What can hang from each mark
nedi: pomu
nilu: kopo
pomu: kori mulo nedi tini vover
loda: befof nilu
befof: loda
fuvun: pumuze
kori: pomu pumuze vudeni
pumuze: befof kopo
mokub: pomu
vudeni: loda zoza

Every row comes from one small tree of marks. The marks that hang from a mark follow it in brackets, in alphabetical order. Every link used is in the known rows. Which tree was each row made from?
Known rows
mokub(pomu(kori)): [ 0.12  0.02 -0.03 -0.13 -0.21  0.01 -0.17  0.03  0.16  0.07 -0.20 -0.07
 -0.03  0.04  0.00 -0.11 -0.11  0.17 -0.04  0.21  0.10  0.09 -0.02  0.17
 -0.07  0.02]
kori(pomu(mulo tini vover) pumuze vudeni(zoza)): [ 0.02 -0.29 -0.04 -0.32 -0.21 -0.26 -0.45 -0.16 -0.72  0.00 -0.53 -0.27
  0.22 -0.26  0.47  0.39  0.00  0.03  0.15 -0.21 -0.51  0.21  0.19 -0.14
  0.02  0.27]
nedi(pomu(kori(vudeni(loda)) mulo tini vover)): [-0.05 -0.19 -0.07 -0.37 -0.46  0.07 -0.63 -0.37 -0.31  0.04 -0.56 -0.52
  0.44 -0.48  0.22  0.13 -0.01  0.00 -0.13  0.21 -0.16  0.39  0.20  0.41
  0.01  0.10]
pumuze(befof): [ 0.00 -0.04  0.12  0.03 -0.06  0.02  0.05 -0.11  0.08 -0.09  0.16  0.11
 -0.02  0.16 -0.04  0.03 -0.06 -0.09  0.01 -0.01 -0.29 -0.04 -0.12  0.13
 -0.32 -0.16]
nedi(pomu(kori mulo tini vover)): [ 0.15 -0.07 -0.26 -0.43 -0.43  0.24 -0.70 -0.32 -0.31  0.15 -0.38 -0.39
  0.24 -0.41  0.05 -0.04  0.03  0.24 -0.14  0.28 -0.12  0.38  0.23  0.33
  0.09  0.05]
nilu(kopo): [ 0.14 -0.03  0.03 -0.07  0.05 -0.02 -0.05 -0.06  0.07 -0.07 -0.03  0.00
  0.18  0.17 -0.09 -0.16  0.04 -0.21  0.08  0.07  0.02 -0.10 -0.02  0.00
  0.14  0.09]
pomu(kori(pumuze(befof) vudeni) nedi tini vover): [-0.12 -0.31  0.17 -0.20 -0.22 -0.08 -0.71 -0.38  0.06 -0.05 -0.24 -0.03
  0.20 -0.31  0.34  0.28 -0.21 -0.19  0.02  0.20 -0.35  0.36 -0.10  0.21
 -0.19 -0.10]
pumuze(kopo): [ 0.11  0.06 -0.06  0.04 -0.07  0.01 -0.02  0.13  0.20 -0.12  0.12 -0.05
  0.10  0.08 -0.07 -0.19 -0.07 -0.12 -0.03  0.05  0.05  0.08  0.13  0.01
 -0.07 -0.09]
kori(pumuze(befof kopo) vudeni): [ 0.00 -0.07  0.19  0.04 -0.04 -0.28 -0.09 -0.03  0.13 -0.33  0.17  0.08
  0.00  0.45  0.10  0.14 -0.25 -0.26  0.19 -0.07 -0.12 -0.05 -0.02  0.04
 -0.26 -0.18]
pomu(kori(vudeni) mulo tini): [-0.24 -0.03 -0.04 -0.33 -0.39 -0.14 -0.44 -0.23 -0.21  0.01 -0.42 -0.34
  0.35 -0.33  0.12  0.17 -0.16 -0.25  0.08  0.32 -0.02  0.27  0.08  0.16
  0.13  0.23]
fuvun(pumuze): [-0.11  0.04  0.11 -0.01  0.05  0.01 -0.11 -0.06  0.05  0.13  0.07  0.02
  0.05  0.05 -0.18  0.04 -0.09 -0.03  0.03 -0.09  0.23 -0.04  0.00 -0.22
  0.17 -0.02]
vudeni(loda zoza): [ 0.04 -0.14  0.17  0.10 -0.13  0.03  0.22  0.10 -0.01 -0.06 -0.24 -0.01
  0.20 -0.17  0.13  0.01  0.10 -0.16 -0.17 -0.07 -0.27  0.07 -0.02 -0.01
 -0.23  0.03]
kori(pomu(mulo tini) vudeni): [-0.19 -0.20 -0.01 -0.31 -0.20 -0.22 -0.37 -0.14 -0.49 -0.09 -0.32 -0.25
  0.25 -0.20  0.18  0.23 -0.06 -0.09  0.21 -0.06 -0.21  0.14  0.20  0.11
  0.01  0.31]
loda(nilu): [-0.10  0.05 -0.03 -0.01  0.00 -0.05 -0.17  0.12  0.02 -0.05 -0.13  0.01
  0.15  0.09  0.09 -0.08 -0.02  0.04  0.00 -0.06  0.08  0.09 -0.05 -0.09
  0.06 -0.01]
loda(befof nilu(kopo)): [ 0.03  0.07 -0.14 -0.07  0.10 -0.05 -0.29  0.19  0.12 -0.19 -0.18  0.07
  0.27  0.21 -0.05 -0.34  0.13 -0.09  0.08 -0.13  0.03  0.09 -0.08 -0.09
  0.14 -0.06]
vudeni(loda(nilu)): [-0.21 -0.08  0.14  0.09 -0.03  0.03 -0.05  0.12  0.09 -0.14 -0.22 -0.09
  0.31 -0.06  0.13 -0.10  0.08 -0.11 -0.11 -0.13  0.10  0.16 -0.04 -0.06
 -0.13 -0.08]
fuvun(pumuze(befof(loda) kopo)): [ 0.09  0.01  0.24  0.14 -0.07  0.15  0.18 -0.15  0.38 -0.07  0.41 -0.11
  0.08  0.22 -0.28 -0.12 -0.13 -0.37  0.01 -0.06  0.05  0.00 -0.06  0.06
 -0.33 -0.22]
vudeni(loda(befof nilu) zoza): [-0.07 -0.03 -0.01  0.11 -0.08  0.00 -0.05  0.36  0.04 -0.18 -0.38  0.06
  0.30 -0.13  0.17 -0.16  0.20 -0.03 -0.15 -0.27 -0.26  0.28 -0.09 -0.09
 -0.24 -0.13]
mokub(pomu(kori mulo nedi tini vover)): [ 0.19 -0.24 -0.12 -0.29 -0.44  0.21 -0.72 -0.28  0.00  0.33 -0.29 -0.34
  0.21 -0.63  0.25 -0.13 -0.15  0.16 -0.25  0.31 -0.10  0.57  0.20  0.15
 -0.16  0.10]
pumuze(befof kopo): [ 0.11  0.01  0.07  0.07 -0.14  0.02  0.02  0.02  0.25 -0.22  0.27  0.05
  0.07  0.22 -0.10 -0.17 -0.15 -0.20 -0.01  0.06 -0.23  0.05  0.00  0.15
 -0.40 -0.24]
pomu(kori(pumuze vudeni) mulo nedi tini vover): [-0.09 -0.26 -0.01 -0.28 -0.30 -0.04 -0.85 -0.38 -0.12  0.15 -0.39 -0.34
  0.30 -0.52  0.44  0.28 -0.13 -0.11  0.02  0.19  0.02  0.48  0.14 -0.03
  0.15  0.10]
mokub(pomu(kori(vudeni) mulo nedi tini vover)): [ 0.08 -0.22 -0.12 -0.33 -0.47 -0.01 -0.74 -0.34 -0.07  0.30 -0.36 -0.37
  0.27 -0.54  0.35  0.07 -0.28  0.08 -0.12  0.31 -0.14  0.52  0.16  0.19
 -0.05  0.21]
pomu(kori): [-0.03  0.08  0.01 -0.08 -0.16  0.06 -0.20 -0.02  0.18 -0.01 -0.18 -0.10
  0.09 -0.08 -0.03  0.00  0.01 -0.05  0.02  0.21  0.11  0.09 -0.05  0.10
  0.11 -0.04]
pomu(kori mulo nedi tini): [-0.04 -0.19  0.06 -0.24 -0.40  0.20 -0.65 -0.19  0.09  0.12 -0.23 -0.21
  0.31 -0.55  0.11 -0.05 -0.04 -0.16 -0.09  0.36  0.07  0.47  0.16  0.13
 -0.01  0.14]
nedi(pomu): [ 0.21 -0.02 -0.05 -0.11 -0.05  0.10 -0.18  0.01 -0.11 -0.02  0.02  0.08
 -0.10  0.16 -0.10 -0.04  0.04  0.32 -0.01  0.01  0.02 -0.07  0.09  0.26
  0.01  0.02]
kori(pomu vudeni(loda(nilu))): [-0.29 -0.14  0.20  0.00 -0.03 -0.23 -0.20  0.14 -0.10 -0.27 -0.37 -0.11
  0.36  0.06  0.29  0.18  0.04 -0.08  0.15 -0.30 -0.04  0.07 -0.02  0.04
 -0.07  0.07]

Write each row's tree
[-0.03 -0.29  0.17 -0.26 -0.42 -0.12 -0.65 -0.14 -0.12  0.03 -0.48 -0.10
  0.29 -0.36  0.38  0.29 -0.15 -0.21  0.07  0.24 -0.09  0.38  0.09 -0.02
  0.07  0.29] | pomu(kori(pumuze vudeni(zoza)) mulo nedi tini)
[ 0.16 -0.28  0.08 -0.07 -0.05  0.13 -0.61 -0.17 -0.13  0.16 -0.03 -0.21
 -0.01 -0.20  0.42  0.22  0.15  0.24  0.10 -0.28  0.03  0.25  0.24 -0.23
  0.01 -0.09] | kori(pomu(mulo nedi vover) pumuze)
[ 0.18 -0.16 -0.27 -0.32 -0.27  0.18 -0.50 -0.30 -0.50  0.16 -0.21 -0.29
  0.15 -0.33  0.07 -0.05  0.04  0.30 -0.16  0.07 -0.24  0.30  0.29  0.23
 -0.02  0.09] | nedi(pomu(mulo tini vover))
[ 0.07 -0.09  0.03  0.04 -0.01 -0.02 -0.10  0.29  0.11 -0.25 -0.42  0.06
  0.48  0.04  0.07 -0.33  0.24 -0.24 -0.08 -0.19 -0.23  0.18 -0.11 -0.10
 -0.08 -0.02] | vudeni(loda(befof nilu(kopo)) zoza)
[ 0.12 -0.32 -0.06 -0.26 -0.34 -0.09 -0.58 -0.19 -0.44  0.17 -0.40 -0.21
  0.36 -0.58  0.47  0.29 -0.05  0.02  0.02 -0.05 -0.62  0.39  0.20  0.03
 -0.10  0.33] | kori(pomu(mulo nedi tini vover) vudeni(zoza))
[ 0.02 -0.01 -0.04 -0.08 -0.21 -0.01 -0.54 -0.21  0.26  0.18 -0.21 -0.18
  0.20 -0.34  0.34  0.23 -0.14 -0.01  0.00  0.22 -0.05  0.29 -0.05  0.12
  0.14 -0.03] | pomu(kori(vudeni) nedi vover)
[ 0.08 -0.10 -0.09 -0.42 -0.42  0.19 -0.61 -0.18 -0.22  0.03 -0.34 -0.23
  0.19 -0.24 -0.08 -0.07  0.02  0.14 -0.05  0.33  0.04  0.27  0.21  0.37
  0.07  0.15] | nedi(pomu(kori mulo tini))
[ 0.08 -0.20 -0.13 -0.37 -0.32  0.04 -0.58 -0.28 -0.28  0.16 -0.44 -0.39
  0.08 -0.32  0.23 -0.02 -0.08  0.16 -0.12  0.16 -0.01  0.38  0.18 -0.03
 -0.03  0.03] | mokub(pomu(kori(pumuze) mulo tini vover))
[ 0.01 -0.16 -0.12 -0.43 -0.19 -0.11 -0.72 -0.27 -0.34 -0.06 -0.47 -0.15
  0.10 -0.15  0.20  0.23 -0.09  0.18  0.04  0.16 -0.10  0.20  0.07  0.31
  0.20  0.09] | nedi(pomu(kori(pumuze vudeni) tini vover))
[ 0.16 -0.19 -0.01 -0.03 -0.01  0.13 -0.44 -0.08  0.03  0.13  0.00 -0.06
  0.06 -0.30  0.26  0.08  0.11  0.23  0.00 -0.14 -0.21  0.21  0.09  0.02
 -0.09 -0.06] | kori(pomu(nedi vover))
[ 0.07 -0.17  0.00 -0.09  0.12 -0.05 -0.29 -0.06 -0.25 -0.03 -0.15 -0.10
 -0.08  0.01  0.26  0.20  0.16  0.23  0.13 -0.32 -0.11  0.02  0.08 -0.15
  0.03 -0.13] | kori(pomu(vover) pumuze)
[-0.03  0.05  0.07 -0.08 -0.15 -0.24 -0.34  0.06  0.24 -0.25 -0.16 -0.14
  0.13  0.21  0.13  0.12 -0.17 -0.24  0.19  0.15  0.28  0.08  0.04  0.01
  0.18 -0.07] | pomu(kori(pumuze(kopo) vudeni))
[ 0.22 -0.03  0.12  0.16 -0.10  0.14  0.30 -0.10  0.33 -0.20  0.34 -0.13
  0.03  0.16 -0.11 -0.17 -0.05 -0.34 -0.01  0.04 -0.16  0.04 -0.06  0.30
 -0.50 -0.20] | pumuze(befof(loda) kopo)
[ 0.13 -0.08  0.18  0.05  0.01  0.08  0.11 -0.16  0.23 -0.20  0.07 -0.06
  0.26  0.36 -0.04 -0.23  0.06 -0.39  0.10 -0.01 -0.11 -0.05 -0.26  0.18
 -0.23 -0.05] | pumuze(befof(loda(nilu(kopo))))
[ 0.06 -0.12  0.31  0.03 -0.08  0.13  0.04 -0.23  0.28 -0.17  0.02 -0.12
 -0.09  0.16  0.01  0.11  0.06 -0.24  0.12  0.07  0.05  0.00 -0.23  0.23
 -0.26 -0.24] | pomu(kori(pumuze(befof(loda))))
[ 0.11 -0.08 -0.22 -0.39 -0.29  0.16 -0.61 -0.21 -0.22  0.05 -0.39 -0.18
  0.15 -0.37  0.00 -0.08  0.01  0.23 -0.16  0.29 -0.21  0.29  0.11  0.43
  0.05  0.02] | nedi(pomu(kori tini vover))
[ 0.13 -0.05  0.05  0.03  0.07  0.05  0.06 -0.07  0.16 -0.11 -0.09 -0.16
  0.29  0.21 -0.01 -0.27  0.13 -0.30  0.07 -0.01  0.17 -0.01 -0.13  0.04
  0.10  0.12] | befof(loda(nilu(kopo)))
[ 0.05 -0.43  0.04 -0.23 -0.11  0.10 -0.74 -0.24 -0.35  0.09 -0.19 -0.22
  0.14 -0.47  0.38  0.14  0.11  0.13  0.03 -0.17 -0.14  0.41  0.28 -0.13
 -0.06  0.06] | kori(pomu(mulo nedi tini vover) pumuze)
[ 0.01 -0.04  0.30  0.03  0.05  0.10  0.00 -0.21  0.29 -0.07  0.13 -0.03
  0.32  0.42 -0.22 -0.18 -0.03 -0.41  0.11 -0.11  0.11 -0.10 -0.24 -0.04
 -0.06 -0.05] | fuvun(pumuze(befof(loda(nilu(kopo)))))
[-0.02 -0.19 -0.12 -0.38 -0.34 -0.19 -0.60 -0.33 -0.34  0.12 -0.50 -0.42
  0.13 -0.23  0.36  0.18 -0.23  0.10  0.01  0.15 -0.05  0.33  0.14  0.03
  0.07  0.14] | mokub(pomu(kori(pumuze vudeni) mulo tini vover))
[-0.05 -0.21  0.30  0.03 -0.34  0.00 -0.54 -0.04  0.45 -0.13 -0.15 -0.33
  0.35 -0.13  0.34  0.11 -0.10 -0.37  0.03  0.10  0.41  0.37  0.21 -0.03
 -0.02 -0.11] | pomu(kori(pumuze(kopo) vudeni(loda)) mulo nedi)
[-0.05 -0.41  0.05 -0.26 -0.13 -0.13 -0.77 -0.28 -0.41  0.06 -0.28 -0.26
  0.19 -0.38  0.50  0.34 -0.03  0.05  0.14 -0.18 -0.18  0.34  0.25 -0.08
  0.01  0.17] | kori(pomu(mulo nedi tini vover) pumuze vudeni)
[ 0.23 -0.05 -0.09 -0.24 -0.11  0.13 -0.56 -0.16 -0.06  0.03 -0.24 -0.12
 -0.09  0.04  0.12  0.10  0.09  0.38 -0.01  0.05  0.11  0.11  0.07  0.17
  0.20 -0.17] | nedi(pomu(kori(pumuze) vover))
[-0.14 -0.17  0.06 -0.31 -0.27  0.02 -0.50 -0.18 -0.18 -0.04 -0.36 -0.26
  0.17 -0.22  0.10  0.05  0.01 -0.15  0.05  0.20  0.18  0.28  0.14 -0.05
  0.11  0.07] | pomu(kori(pumuze) mulo tini)
[ 0.00  0.06  0.19  0.05 -0.10  0.04 -0.09 -0.05  0.31 -0.10  0.33  0.07
  0.11  0.28 -0.27 -0.12 -0.22 -0.24  0.01 -0.04 -0.01  0.01  0.01 -0.09
 -0.23 -0.25] | fuvun(pumuze(befof kopo))
